Each row was made from one path, in order. Every step used is in the known rows, and no mark comes twice. Write each row's path.
In the rows, zero is written as 128.
Known rows:
g/u: [120 143 105 132 138 138 171 110 122 111 115 122 136 139  71 102 123 167
 148 144 131 126  84 174 162 156 129  83 115 137 163 149 126 171 161 113
 135 128 125  82 141]
k/m/q/u/e/j: [122 130  87 126 121 113 141 113 132 107  97 110 152 114 101 107 143 141
 185 157 144 145 121 122 168 131 113 152  92 134  81 124 124 149 108 124
 109 119 121  89 142]
k/m/q: [121 135  84 141 140 118 136 129 134 135  95 130 139  68  73 113 113 141
 208 132 147 160 101 115 166 141 108  81 122 156 105 145 119 158  97 122
 137 152 123  98 135]
e/j/g: [ 97 133  91 139 143 115 171  98 125 128  87 113 132  79 120 130 145 174
 166 159 136 152  92 161 166 133 150 119 100 129 149 106 134 127 149 125
 127  91 143  97 129]
s/h: [104 138 119 138 117 139 157 107 117 106 130 116 144 166  57 117 131 165
 144 135 128 150  80 166 163 147 119  69 134 124 171 138 123 168 144 118
 119 125 116 103 157]
j/g: [100 135  99 135 151 124 144 111 121 136  88 122 136  84  95 123 114 171
 175 145 134 151  84 155 169 129 131  76 110 127 160 121 129 135 160 124
 138 115 126  95 138]
t/u/e: [115 137  73 123 106 138 144 108 121 112 102  93 154 117  83  97  73 166
 155 149 137 135 109 169 163 137 115  87 123 107 153 129 121 160 142 116
 131 122 118  97 146]
m/q: [122 142  87 133 136 132 148 112 131 108 105 132 144 105  47 112 111 160
 197 127 133 148  87 115 162 151 111  62 112 131 141 139 122 153 122 118
 139 137 115  91 144]
h/z/m: [120 141  91 128 146 131  81 131 130  91 127 128 145 106 101 128 107 146
 131 127 141 137  82 124 167 142 123 104 110 140 137 132 129 161 139 128
 136 127 117  95 152]
z/h: [117 148  82 131 135 122 145 118 119 111 116 117 143 176  67 104 139 162
 162 136 137 155  78 172 156 149 122  91 114 128 140 137 127 157 144 127
 124 132 124 100 176]
k/m: [112 135  99 141 140 116 134 125 127 139  94 120 139 114  93 121 117 152
 179 139 156 163  93 152 167 144 121  86 133 153 117 142 122 145 130 125
 132 135 130  99 136]
m/q/u/t: [124 147  88 120 132 130 121 116 136  99 101 134 140 173  64 108 122 159
 151 127 131 132  84 128 177 138  96  32  74 123 124 157 122 146 180 114
 128 125 106  67 146]
q/u/e/j/g: [ 99 130 106 120 132 118 159  98 120 109  97  97 147 116 115 122 144 172
 148 173 133 136 104 175 171 120 137 146  88  99 129 100 134 122 170 125
 109  85 128  87 145]
z/m: [116 137  82 124 141 126  94 127 122 116 117 106 142 145  80 126 113 152
 154 129 147 154  90 154 174 154 121  93  98 140 127 132 128 145 144 132
 142 130 123  88 158]
e/j: [110 140  94 140 129 124 178  95 126 107 103 109 136 133  90 125 145 171
 158 150 144 152  89 159 159 159 140 100 114 130 134 121 130 135 138 122
 124  92 141  93 139]
u/e/j: [107 134  95 135 120 109 170  93 122  98 106  93 152 151  86 121 133 174
 165 158 147 145 103 156 156 153 127 116 116 111 139 107 130 140 122 123
 112 102 140  93 141]
h/k/m/q: [128 138  79 141 145 120 110 126 121 145  87 128 137   4  95 115 121 143
 232 130 137 175 110  79 175 142 118  63 136 163 101 134 117 167  95 117
 134 168 123 100 142]
s/h/z/m/q: [120 139  97 131 124 140  87 134 130  77 157 137 151 101  74 121 123 129
 139 110 115 129  86  90 166 128 107 103  99 144 147 137 124 198 102 123
 125 152 104 104 167]
j/g/u: [107 136 105 133 153 135 169 115 119 133 100 122 132  81  97 109 127 169
 156 148 120 127  85 172 167 130 140  99 112 130 171 133 132 169 168 116
 139 127 132  84 137]
z/u/t: [125 148  77 130 125 140 115 117 123 116 107 118 144 183  59 124 125 158
 113 145 138 133  92 173 166 141 106  40  88 124 135 165 123 150 185 113
 129 114 121  69 132]
s/h/z: [108 142 126 141 121 145 147 111 124  84 143 139 147 134  82 122 127 158
 124 127 121 134  70 134 156 135 121  87 143 126 185 140 124 179 142 115
 111 126 112 109 153]
h/k/m/q/u/e: [128 133  91 120 135 122  82 125 118 127  91 112 154  43  96 103 117 141
 221 143 132 157 123  91 181 129 108  97 123 140  89 129 116 163 111 118
 117 157 105  91 154]
s/h/k/m/q: [120 133  96 142 124 132 114 123 114 134 117 123 141  25  91 114 139 139
 208 123 119 171 108  90 175 134 114  63 141 156 120 137 116 189  85 114
 122 173 115 110 153]
j/e/u/z/m: [125 143  85 104 137 118  86 141 126  95 114 118 143 137 114 106 111 123
 106 140 142 148  99 155 183 129 136  93  86 138 127 138 133 143 196 131
 147 143 101  94 126]
k/m/q/u/e: [124 131  97 121 127 117 122 128 129 114  99 118 155 118  74  99 110 139
 191 144 142 143 112 122 171 127  97 116 109 131  93 139 119 159 120 124
 119 146 105  89 145]
m/q/u/e/j/v: [107 136  87 111 112 115 153  92 127  67 115 118 152 150  83  99 130 144
 169 142 134 134 111  97 165 132 121 157  44 120 129 105 134 173 119 127
 115 107 132  75 158]
g/j/e: [109 145 102 140 121 123 188  97 119  99  73 105 134  87  65 116 121 170
 188 136 139 176  83 151 167 150 123  76 159  79 187 133 130 125 159 125
 137 134 123 100 118]
m/q/u: [127 144  96 120 137 147 148 112 132 101 105 135 145 121  52  98 120 154
 173 137 124 138  86 131 173 147 116  83  89 128 134 147 121 149 156 117
 132 120 100  83 155]
q/u/z: [119 145 104 110 141 145 164 119 132 105 114 143 143 156 105 101 134 156
 116 146 137 141  78 170 174 148 143  85  91 141 103 142 130 127 199 120
 131  90 108  87 140]
g/j/e/u: [112 150 101 131 121 117 167 106 119  94  73 115 136  79  75 111 127 159
 167 149 133 157  95 165 169 147 134  87 141  80 179 135 133 124 178 119
 141 146 109  95 125]
u/e/j/g: [ 93 128  93 136 132 104 159  97 118 116  88  91 148  93 112 131 133 175
 173 164 140 145 106 159 161 126 134 131 106 104 145  92 134 135 138 125
 115 100 144  96 133]
q/u: [117 143 111 120 137 146 148 110 126 102 104 129 141 155  74 103 123 166
 147 148 136 142  78 170 173 151 129  83 111 121 136 143 124 134 186 122
 127 102 109  83 154]
t/u: [115 142  71 127 118 151 163 111 126 123 101 112 138 110  83  96  87 164
 149 144 136 142  96 170 166 145 129  74 125 125 150 143 121 148 158 115
 142 116 121  95 145]
e/j/g/u: [104 134 100 136 147 130 189 100 122 123 104 114 127  76 116 115 155 171
 147 162 124 130  92 177 163 132 155 137  94 132 158 120 136 155 158 117
 130 102 146  86 132]

Write each row's path:
[136 153  74 106 143 144 128 125 120 102 125 146 143  95 103  84 164 138
 164 131 118 154  93 118 176 137 139  97  80 146  79 135 129 164 155 117
 127 135  99  99 181]
m/q/u/z/h/k
[125 138  85 126 116 138 119 114 118 104 110 102 162 160  50 113 114 155
 147 162 137 131 106 172 157 143 112 100 119 110 138 138 122 158 147 117
 122 116 116  86 141]
z/u/e
[129 155  81 111 139 117 103 128 111 100 109 126 141 103 129  88 145 138
 146 144 126 166  98 142 175 127 150  81 116 124 129 131 130 164 190 120
 129 160 100 109 154]
j/e/u/z/h/k
[113 152  95 120 126 123 184 113 124  91  85 130 138  80 104 106 136 148
 138 147 134 156  93 174 170 143 150  93 122  90 145 137 138 118 196 118
 149 136 112  98 113]
g/j/e/u/z
[128 137  92 124 140 133 133 128 135 122  96 138 140 105  76 102 124 136
 189 137 141 149  97 122 175 137 111  92 100 154  96 153 119 153 133 123
 130 140 109  88 143]
k/m/q/u
[115 135 101 133 118 117 179  95 120  93 121  95 148 142  88 107 144 173
 145 162 137 122 106 172 152 150 129 137 112 115 148 122 132 172 130 114
 114 114 141  84 140]
g/u/e/j
[115 144  66 119 124 153 180 122 132 124 106 133 139  96 110  92  99 151
 117 141 137 140  93 180 167 140 143  79 102 142 119 144 126 140 175 112
 148 104 118  99 136]
t/u/z
[ 99 138  90 138 140 114 171 102 122 128  96 110 124 131 122 126 158 176
 120 152 129 121  91 168 168 123 135  94  71 126 149 132 137 156 180 112
 124 106 151  72 123]
e/j/g/u/t
[120 144 107 124 132 122 124 113 122  99  93 116 139 136  72 101 100 152
 154 149 134 148  89 150 170 137 126  61 131 110 185 141 125 149 186 121
 135 146 101  93 130]
j/e/u
[130 140  82 111 140 141  84 132 130  98 121 121 144 132  62 104 120 135
 162 130 128 139  97 129 182 145 109  96  64 139 106 141 124 155 146 130
 142 132 104  81 161]
z/m/q/u
[126 132  76 110 123 118 108 120 130  79 122  92 155 140  81 112 139 139
 158 150 137 133 117 128 174 140 111 136  56 121  91 114 129 150 122 131
 121 116 117  81 163]
z/m/q/u/e/j
[125 141  86 123 137 121 108 130 137 127  91 132 138 142  92 114 122 142
 163 129 144 143  95 122 181 125  93  51  80 145  88 165 118 148 160 118
 127 142 113  76 139]
k/m/q/u/t
[128 134  82 105 128 125  74 130 127  88 121 103 161 147  58 103 108 139
 167 137 131 133 110 124 179 137  98 114  73 119 107 127 123 159 130 132
 130 138 101  81 167]
z/m/q/u/e
[128 153  83 133 128 147  98 122 132  91 114 141 146 147  85 129 119 151
  94 141 133 118  82 137 159 130 112  58 101 130 152 165 123 161 181 109
 122 111 117  78 130]
h/z/u/t
[129 144  67 136 144 113 102 137 117 140 100 122 138  47  95 102 145 136
 231 125 137 178 108  92 168 136 118  99 123 162  88 138 120 179  85 124
 125 179 124 110 170]
z/h/k/m/q
[108 135  65 131  99 131 174  97 124 103 106  81 149 119 100 100 104 166
 148 164 139 136 116 172 158 140 130 122 112 108 137 115 125 150 131 116
 121 100 137  98 143]
t/u/e/j
[110 132 112 141 123 133 115 123 109 148 116 111 139  68 109 125 143 150
 183 135 131 173 101 130 176 136 126  77 153 152 124 135 119 172 119 118
 116 155 123 111 150]
s/h/k/m
[128 146  90 111 141 149 165 119 139  99 116 157 145 124  80  92 132 144
 146 134 129 135  85 133 172 143 131  83  73 144  96 146 127 142 166 116
 138 104 101  88 142]
m/q/u/z
[131 140  83 115 149 141 116 132 128 135  99 150 140  20 127  98 142 128
 184 136 129 163 108  98 187 131 138  93 102 173  52 143 122 144 147 116
 136 135 107  97 139]
h/k/m/q/u/z
[ 96 128  64 128 115 125 168 100 119 126  87  82 143  63 126 109 108 169
 152 166 130 134 118 179 164 112 140 137 107 103 144  99 130 146 140 119
 123  98 142  99 136]
t/u/e/j/g
[129 146  72 114 143 126 149 146 136 118 115 151 143 129 106  83 162 121
 153 134 139 151  97 145 169 125 124 130  72 164  51 156 125 157 145 128
 127 140 106 101 163]
k/m/q/u/z/h
[112 139 116 136 121 143 133 105 106 121 127 110 142  94  85 121 137 166
 170 135 115 165  88 135 173 147 132  52 142 129 163 126 121 173 141 112
 118 141 118 103 162]
s/h/k
[117 146 100 120 132 129 125 110 127 109 104 121 138 209  85 119 122 172
 120 137 142 136  78 168 178 141 110  34  88 116 131 154 124 140 212 117
 121 105 111  70 144]
q/u/t
[123 148 101 117 136 124 146 120 128  96 100 133 143 132 106  98 111 143
 122 146 138 146  89 158 172 131 140  69 116 124 150 141 131 144 201 120
 140 131 101  97 117]
j/e/u/z
[126 154  86 105 144 143 132 123 116 112 122 136 141 127 123  91 166 152
 140 143 124 157  86 160 177 143 152  94  94 144  85 135 131 150 183 120
 120 118 106  98 178]
q/u/z/h/k
[121 140  90  99 146 141 108 136 130 103 127 129 143 161 107 110 134 135
 100 139 142 139  87 174 183 145 137 113  61 147  82 140 132 131 194 130
 142  99 109  85 153]
q/u/z/m
[126 139 106 117 124 156  86 133 131  64 159 139 151 126  73 108 133 126
 121 122 109 119  85 106 176 124 110 120  77 139 136 144 122 185 138 123
 120 137  92  96 175]
s/h/z/m/q/u
[129 153  75 107 140 137 149 129 133  90 128 149 146 163  75  80 158 136
 140 130 124 141  81 147 165 137 127 105  62 144  81 148 128 156 164 122
 129 122 101  96 172]
m/q/u/z/h
[115 139  75 112 145 125 117 136 128 116 121 124 144 134 108 117 123 141
 122 127 149 149  91 161 174 150 132  92  80 155  97 131 132 137 157 131
 146 115 122  95 141]
u/z/m
[127 143  72 106 137 129  69 133 133 100 116 119 144 182  76 117 118 141
 135 119 133 133  92 122 187 137  92  54  48 134  97 155 124 157 170 125
 137 131 105  66 152]
z/m/q/u/t
[120 156  80 110 143 119 146 133 125 101 124 145 147 163 106  95 153 138
 107 145 139 133  86 188 159 144 147 111  78 145 102 141 134 150 180 118
 134 129 113 101 174]
e/u/z/h
[131 147  78 114 142 133  58 136 140  76 129 142 145 153  95 122 113 134
 115 114 129 117  84  92 182 124  94  73  55 138 109 153 125 167 170 120
 131 132 102  72 156]
h/z/m/q/u/t
[137 145  77 120 145 127  91 135 119 129 104 130 140  65 100  90 157 133
 208 135 130 167 107 106 179 132 120 112 103 155  73 143 120 170 123 124
 120 164 108  99 181]
z/h/k/m/q/u
[128 142  78 129 145 132  81 137 136  83 127 141 146  82  79 120 108 133
 163 116 131 134  88  76 167 139 111 100  97 147 130 135 126 178 108 125
 139 142 111  96 157]
h/z/m/q
[126 146  82 111 148 132 114 139 117 134 113 133 139  92 153  93 169 133
 152 144 140 168  99 159 180 130 146 125  99 162  51 139 128 151 173 125
 122 135 115 107 171]
q/u/z/h/k/m
